Each row comes from the steps of one path. Every step used is in the known rows, and no mark comes twice. Write the path behind each row, first mark first.
(in the rows, 128 means zero)
Known rows
v/z: [111  96 135 148 103 159 136 126 134 122 110 130 114 136 122  97 171 172
 147 145 161  93]
k/z/r: [162 135 138  78  83 133  83 154  96 136  89 106 138  89 103 159  87 141
 142 122 165  94]
z/r/q/c: [130 203 120 103 127 172  83 136 122 162 106 111 115  67 132 118  84 165
 125 140  89 106]
q/n: [135  59  92 143 108 105  88 122 124  87 114 132 147 110  81 111  94 131
  90 159 145 113]
n/q/c: [116 133 126 177  89 159  85 130  94  88  61  74 123  68 113  97 129 140
 148 158 110 119]
l/z: [105  98 121  82  99 129 109 121 118 129 109 102 149 124  95 137 106 173
 144 134 148 107]
v/z/c/q/n: [106  97 128 129 138 160 139 117 179 114 147 143  80 188  97  60 132 164
  91 126 155 106]
v/z/r/q/c: [111 169 149 127 108 179 119 131 121 160 130 124  91 106 138  94 138 179
 147 137 124  88]
r/z/c/q/n: [106 107 115 164 168 165 113 123 218  94 163 151 117 160  98  90  99 154
  73 154 155 117]
l/z/c: [ 93 114 131  67 129 138 128 120 140 138 132 104 118 155  88 113  93 158
 146 100 132  96]
c/q/n: [141  88  77 125 129 132  78 118 175  90 106 137 141 135  86  97  84 169
  33 174 153 153]
l/z/k: [108 137 109  66 121 122  99 139 102 129 102 114 142 152  95 112  94 152
 126 111 176 126]
r/z/c: [ 98 124 131 166 162 174 130 130 194 109 148 139 119 140 115 104 126 145
 132 139 145  92]
q/m: [144 122 107 174 132 118  87 142 152 116 102 102 126  86 100 152 130 162
 133 157 134 138]
k/z/v: [162 122 119 112  73 119 117 151 100 127 120 113 143  71 112 170 122 138
 121 112 172 121]
m/q/r/z/k: [112  94  88 158 123 132  35 186 173 117  96 164 155 134  91  83  93 134
  77 137 193 123]
z/r: [151 144 126  65 119 154 103 122 125 134 102  98 113 102 127 127  66 146
 111 151 111  98]
n/q/r/z/v: [127  55 124 189  76 132 105 136  83  91 132 111 156  68 122 115  93  82
 157 174 129 104]
j/z: [122 112 120 124 114 152 101 131 126 130 110  85 133 105 121 133 145 158
 141 131 165  65]
k/z: [144 110 117 130  84 129  83 159 107 120  73 123 163  89  92 153 135 149
 154 121 184 107]
c/q/r/z: [141  84  88 182 122 154  66 139 199  95 125 155 164 121  96 121  97 156
  84 184 167 134]
z/c/q: [117 147 101  97 173 175 118 123 203 124 109 124 101 165 102  79  97 164
  79 122 123 130]
j/z/k: [125 152 109 105 135 145  93 148 110 132 103  97 126 134 120 109 131 138
 123 107 192  83]
z/c: [112 133 113 109 158 160 129 128 166 126 110 120 106 143 104  91 109 138
 129 109 113  99]

Write each row's path
[128  50 110 167  75 126  79 140  67  95  77 103 165  77 104  99  93  87
 174 166 120 101]	n/q/r
[110 139 124 179 181 172 113 134 231 109 155 135 106 148 108 110 118 169
  96 152 151 130]	r/z/c/q/m
[123 110 123  65  87 120 142 114 110 136 156  93 129 107 116 153  93 163
 111 124 136 123]	l/z/v
[134 176 117  97 144 146  90 142 116 177 118 109 121  71 133 130  75 156
 137 148  93 120]	z/r/q/m
[115 147 147 123 122 159 126 135 116 170 138 124  94 109 139 104 130 172
 155 141 128  97]	v/z/r/q/m
[142 109  81 170 135 149  60 150 189  95 120 162 159 140  95 105  89 142
  73 169 184 145]	c/q/r/z/k
[102 124 133 122 144 181 147 121 186 128 131 135  79 184 114  64 149 177
 109 121 151 106]	v/z/c/q
[122  74  84 136 101 126  37 173 161 125  73 144 156 114  85  94  93 147
  86 138 158 116]	m/q/r
[112 135 123 130 125 152 127 143 117 121 102 141 106 165 121  72 159 150
 130 122 187 111]	v/z/k
[111 158 100 145 115 159  43 165 189 116  58 115 114 105  96  91 129 198
  59 130 149 135]	m/q/c
[149  66 108 199  88 123 101 140 150 101 175 149 158  79 109 154  99 105
 128 165 152 100]	q/r/z/v
[124 170 113  70 137 165 101 134 107 175 105 120 132  83 142 110  71 153
 131 144  94 103]	z/r/q
[111 129 137 144 151 166 140 127 193 129 142 128  69 175 107  80 151 180
 113 125 150 118]	v/z/c/q/m
[133 113  94 124 150 155  95 134 198 118 124 138 118 155  83  90  79 135
  94 125 126 120]	z/c/q/r
[107 170 136  62 103 150  93 126 105 167 127  97 126  94 110 134  72 181
 144 125 111 102]	l/z/r/q/c
[101 133 120 157 176 187 120 127 224 108 146 143 117 156 115  94 115 167
  91 150 152 117]	r/z/c/q
[138  88  97 199 114 125  66 161 142  94 132 164 168 116  92 120  99  97
 140 154 182 104]	q/r/z/k
[145 142 121 127 130 136  86 161 166 128 106 120 118 129  76 136 114 157
 120 101 173 134]	k/z/c/q/m
[114  97 128 143 127 166 129 129 181 124 143 147  91 177  99  71 135 154
 121 124 153  97]	v/z/c/q/r
[146 184 132 110  87 149  66 166  93 158  93 116 140  60 107 151 101 156
 154 112 147 102]	k/z/r/q/c
